What can hang from each mark
letip: digu gano
pedu: deku
gano: budog letip
bopi: tefo
fuvap: labi
digu: labi letip sisida tefo
deku: fuvap labi pedu
labi: deku digu
budog: gano
tefo: deku

Every row comes from one small tree of marks. Brackets hold a mark, then the marks that hang from it, in alphabetical order. Every link used is in the known rows. Which tree was each row made from?
Known rows
{bopi {tefo {deku fuvap labi pedu}}}: [ 25  12 -15 -16   5  20 -19 -46  26 -26  33 -23  -2 -30  22 -44   5 -50
  18  -9  44  -8  12  19  10 -30  19 -31   6  19]
{letip digu}: [  9  28 -14   1  -7  23 -17  11  20 -14   1 -15  17  -4  -1 -22  -6   4
   2   0   6   6  -4  -3  -1   5   5   7   1   6]
{labi {digu tefo}}: [-12  14  -4   6  -4 -12 -12   9 -23   4  12  30   5 -23  11 -22  16   9
  -5 -15   9 -18  -5  20  -2 -22  24   1  14  36]
{labi deku {digu {letip gano} sisida}}: [-48  16 -40  26 -10   4  45   7  14  15   8   5  10 -45  34 -49  37   9
  -1   7  -4  15  -2  19 -10 -44   3  -4  -4  66]
{gano {letip {digu sisida {tefo deku}}}}: [ 31  38 -58   8 -23  15   7   0   7  -9  17  -9  14 -32  33 -76  -7  22
  19 -24  25  22  -2  21 -24  -9 -28  10   3  43]
{tefo {deku labi}}: [ -2  11 -15  10  13  15   5 -12  25 -11  -6  -6  10 -10  21 -31  14 -35
  10 -23  11  -6  -4   8 -10 -13  -5   1  15  21]
{pedu {deku labi}}: [  0  25 -14  16  -4  17  -6  -6  -1 -32   4  -8   6  -5   6 -25  22 -40
 -22 -18   6 -30 -12 -17   4 -18  20 -17  10  17]
{labi {deku pedu} {digu sisida tefo}}: [-19  -1 -42   7 -15  -7   3  -9 -18   4  39  45  -2 -40  36 -61  18  -6
   6  26  31  12 -12  15 -36 -48  16 -32  -1  65]
{bopi {tefo {deku {fuvap labi} pedu}}}: [ 39  -9 -32 -33  19   3 -13 -36   7 -15   5 -14 -16 -36  28 -13  10 -23
  47   6  28  -7  14  41  -3 -23   7 -35  10  -1]
{pedu {deku {fuvap labi}}}: [ 22  14 -48   3  12  -7  -4 -24  -9 -26  -6 -12 -11 -14  18  -7  33 -10
  21 -16  -6 -35  -1  16   5 -32  14 -39  16  11]
{bopi tefo}: [ 14   1  23 -23  -5  -1 -18 -13 -12  -5   4  -9   3 -15  -8   0  -5  -7
  -8  -3   0   6  16   8  -1  12  16   2  -5 -20]
{bopi {tefo {deku {fuvap {labi digu}}}}}: [  6  11 -22 -22  19 -13 -27 -31   3   7 -22 -16  -7 -50  15 -16  41 -10
  52 -24  -2 -23  25  54 -16 -34  16 -12  17  11]
{fuvap {labi {digu sisida tefo}}}: [ -5  12 -38  24  -6 -28 -14   8 -28  11   1  40  -9 -40  35 -40  41   8
  30  -4 -11  -4  -3  36 -27 -30   8  -8  25  51]
{bopi {tefo {deku fuvap labi}}}: [ 19  26 -10  -8  -1   7 -17 -44  25 -14  11 -34   7 -28  18 -39  14 -39
  14 -35  18 -15  15  29   5 -14  16 -14   9  10]
{tefo {deku fuvap labi pedu}}: [  7   8 -36   2  10  19  -3 -29  38 -20  29 -10  -5 -16  32 -45  12 -45
  28  -9  39 -15  -6  12   8 -37   0 -30  10  37]
{fuvap {labi {deku pedu}}}: [  6 -13 -28 -13  26   5   8 -16  -5 -13  19  15  -6  -8  27   4   5 -19
  15  41  11  -7 -10  19 -31 -32   1 -36   2   9]
{pedu {deku fuvap {labi digu}}}: [-14  48 -27  26  -7   9 -24 -20  12 -20  10 -11   4 -21   6 -45  48 -39
  -4 -33  11 -60  -4   5  15 -56  40 -32  13  43]
{budog {gano {letip {digu sisida tefo}}}}: [ 21  59 -40  22 -55   9  -8   6 -13 -17  31  -1  11 -14  35 -55 -37  27
 -10 -27   9  19   0  18 -18   4 -18 -26 -13  39]
{letip {digu sisida} {gano budog}}: [-16  51 -42  32 -28  22  -7  13  47 -25  11 -34   8 -29  38 -45  19   6
  -7  36   1  32  12 -11 -11   9   2  18 -32  24]
{fuvap {labi deku}}: [ -3  -3 -27   1  21  -6  14 -17  -6  -1   1   6   4 -11  20   9   9 -10
  14  14 -19  -7  -8  24 -34 -21   4 -22   4  -1]
{gano budog {letip {digu sisida}}}: [  3  51 -24  26 -25  22 -21  -8  28 -10  46 -41  10 -20  16 -40  -3  10
 -13  19  11  16  17   6 -19  -6 -16  15 -33   1]
{digu {labi deku} sisida}: [ -3  15 -35  -1   2  -8  30 -21   7  20  10   9  -7 -30  27 -46   4 -13
  32 -12  12  30  -3  29 -18 -24  -7 -14   0  19]
{letip {digu labi sisida tefo}}: [ 30  45 -47  13 -16   7  -1  10   0  -5  26  14   7 -37  38 -72  -3   7
  28 -34  24  30  -8  32   3  -5   4  10  26  44]
{deku pedu}: [  9 -14  -5  -4   5  13  -4   0   1 -11  19   8 -13   2   5  -3  -8 -13
   3  28  26   1  -4  -8   6 -15   0 -15  -1   9]
{bopi {tefo {deku pedu}}}: [ 21 -18   4 -39   9  21  -7 -18  -2 -13  -1  -8  -4 -24  12 -15  -4 -21
  13  13  39  10  14  11  -8  -4   3  -5  -4  -6]
{tefo deku}: [  0  -6 -15 -11   9   7  15   0  10   1 -24  -3   4 -16  14 -14   8   0
  17  -9  10   9  -2  11 -17  -1 -15   9   4   6]
{deku fuvap {labi {digu letip tefo}}}: [ -8  32 -28  41 -14  -2 -14 -13  -4  -1  67  15  18 -29  33 -55  21  -7
 -19 -51  22 -43   2  42  43 -61  35 -13  45  73]

Which tree is each row?
[ 13  10 -43   8   7 -14 -27 -15 -17  -5  38  32 -15 -30  34 -23  29  -1
  32   7  21 -33   0  42   6 -56  25 -41  29  54] -> {deku {fuvap {labi {digu tefo}}} pedu}
[  5  15 -55  12  -2   0  36 -28   9  17  50  -6  -2 -39  39 -58   6   1
  23 -42  21  20   4  52  20 -46  -8 -22  22  41] -> {digu {labi {deku fuvap}} letip sisida}
[ -7   0 -34   2  17  -9  -5  -7 -32  -6  34  45   1 -36  38 -15  24  -6
  15  31  20 -24 -15  36 -33 -55  25 -38  17  45] -> {fuvap {labi {deku pedu} {digu tefo}}}
[ 32   3 -26 -23  15  -8  -8 -37   8 -11 -13 -21  -6 -35  20 -10  20 -13
  44 -19   3  -7  23  48 -12 -12   7 -15  14  -6] -> {bopi {tefo {deku {fuvap labi}}}}
[-12   5 -35  31 -20   8  42  17  11  -3   7 -10  -4 -25  33 -38  14  16
   0   4  -3  26   4   7  21  -8 -12   5   5  49] -> {digu {letip gano} sisida}
[ 30  49 -45  22 -35  10  -5   0  -6  -7  41  -6  11 -18  24 -65 -14  19
   2 -11  15  14   1  13 -10  -8 -14   3  -6  36] -> {gano {letip {digu sisida tefo}}}
[  3   2 -37 -13   1   6   6 -36  16  -8  40  -4  -3  -9  20 -19  -7 -15
  11  25  33  -4  -6  10  -4 -38   8 -47 -17  20] -> {labi {deku fuvap pedu}}
[ 11  39 -30  20  -8  12  -8 -29  15 -32  18 -21   5  -8  16 -38  28 -39
 -10 -32  12 -40  -8  -3  16 -36  29 -36  15  30] -> {pedu {deku fuvap labi}}
[ 28   4 -60  -3  10 -21  14 -21  -4 -11   5  11   2 -32  50 -27  20   8
  42 -26   8 -13  -4  51  -3 -23   2 -21  31  35] -> {digu {tefo {deku {fuvap labi}}}}
[ 15  56 -21  19 -22  19 -26  -9  -3 -23  68 -24  25 -17  18 -28 -16  24
 -37   2  24 -10  18  16   1  -7   2  11 -19   0] -> {gano budog {letip {digu tefo}}}
[-13   9 -38  25  -5   9  41   9  10 -26  29 -10  21 -44  63 -33  13  29
 -32  -2  27  12  15  31  24  -3   5  25   6  40] -> {digu {letip {gano budog}} {tefo deku}}
[ -7  19 -29  10  14 -17 -22 -15   4  10   1   1 -11 -21   9  -4  39  -4
  41  -9 -11 -32   3  38  -3 -45  16 -22  19  21] -> {deku {fuvap {labi digu}}}
[  0  33 -24  29  -4   8  37   7   0 -21  61  -3  11 -45  58 -26  -3  24
 -30 -19  27   4  19  43  50  -8  15  17  13  32] -> {digu labi {letip {gano budog}} tefo}
[ 24  -9 -55 -14  23   5  -1 -22  19 -14   1  -5 -19 -22  38 -15  16 -15
  56  10  23  -7  -1  36  -4 -36 -13 -31  19  21] -> {tefo {deku {fuvap labi} pedu}}
[ -7  -1 -41  36  -3 -15   1  15 -38  11  29  34  -1 -47  40 -48  35  17
  12 -17  -3  -5  -1  48   1 -43   7  -3  47  67] -> {fuvap {labi {digu letip sisida tefo}}}
[-28  -1 -15  -9   9   9  -1  -7   2   8  16  20   2 -19   8 -14  15 -20
   0  36  28 -10  -9   5 -27 -49  12 -28 -15  23] -> {labi {deku pedu} digu}
[-26   1 -34   7   3  15   3 -23   8   6  57   1   9 -29  19 -29  12  -4
   1   5  36 -25  -3  28  19 -69  17 -39   8  46] -> {labi {deku fuvap pedu} {digu letip}}
[ 40  77 -29   4 -29  14   0   4 -13 -14  38 -10  12 -15  30 -30 -55  24
  -1 -54  28  -6  -1  43  14  -5  -9 -22   1  23] -> {budog {gano {letip {digu labi tefo}}}}
[-14   2  -8  20  -7   1   3  14 -29   9  37  24  16 -32  20 -28  15  24
 -21 -29  16 -22   2  32  26 -31  18   6  37  51] -> {labi {digu letip tefo}}
[ -9  57 -49  34 -37  13   0  14  26 -30  34 -11  17 -38  57 -58  14  20
 -18  20  12  34  10   1  -6   9  14  14 -21  41] -> {letip {digu sisida tefo} {gano budog}}
[ -1  22 -45  10  11  -8 -22 -16  -8  -9 -14  -4 -11 -26  12 -14  57 -14
  27 -15  -9 -55   3  26   2 -54  28 -34  18  27] -> {pedu {deku {fuvap {labi digu}}}}
[ 10  54 -34  17 -43  21 -11   5  10  -7  11 -24   6  -8  19 -41 -32  14
   1 -17   0  17   5   7 -20   3 -29 -27 -26  18] -> {budog {gano {letip {digu sisida}}}}
[-25   7 -22   3  22 -10   0 -14  -6  15  -7  17   5 -23   9   1  33  -7
  19  15 -17 -22  -5  32 -41 -44  14 -18   7  15] -> {fuvap {labi deku digu}}
[-20   9 -31  -7   4   4  -5 -31  14   7  31   8  -6 -23  13 -23  17 -15
  19  21  31 -19  -7  14 -13 -61  21 -45 -10  31] -> {labi {deku fuvap pedu} digu}
[ 20   9 -10 -33  -2   0  -8 -38  14  -3  -3 -29  -1 -26   9 -22   8  -7
  22 -28  17   1  23  30   4  -2   6  -9  -2  -4] -> {bopi {tefo {deku fuvap}}}
[ 18   3 -39  -4  13  18  30 -31  12   0  70  -2  -3 -30  31 -32 -15  -7
  15 -16  48  -4  -1  46  41 -58  -1 -39  19  29] -> {digu {labi {deku fuvap pedu}} letip}
[  7  53 -10  14 -12  28 -29  -4  21 -16  45 -47  16  -5   5 -12 -12  14
 -27  12  16  -9  20   4  -2  -5 -10  12 -27 -21] -> {gano budog {letip digu}}
[-14  17 -23  27   2  27 -17 -16  16  -8  65  -1   1 -23  19 -44  18 -29
  -1 -16  35 -42  -2  22  41 -69  19 -31  28  63] -> {deku fuvap {labi {digu letip}} pedu}
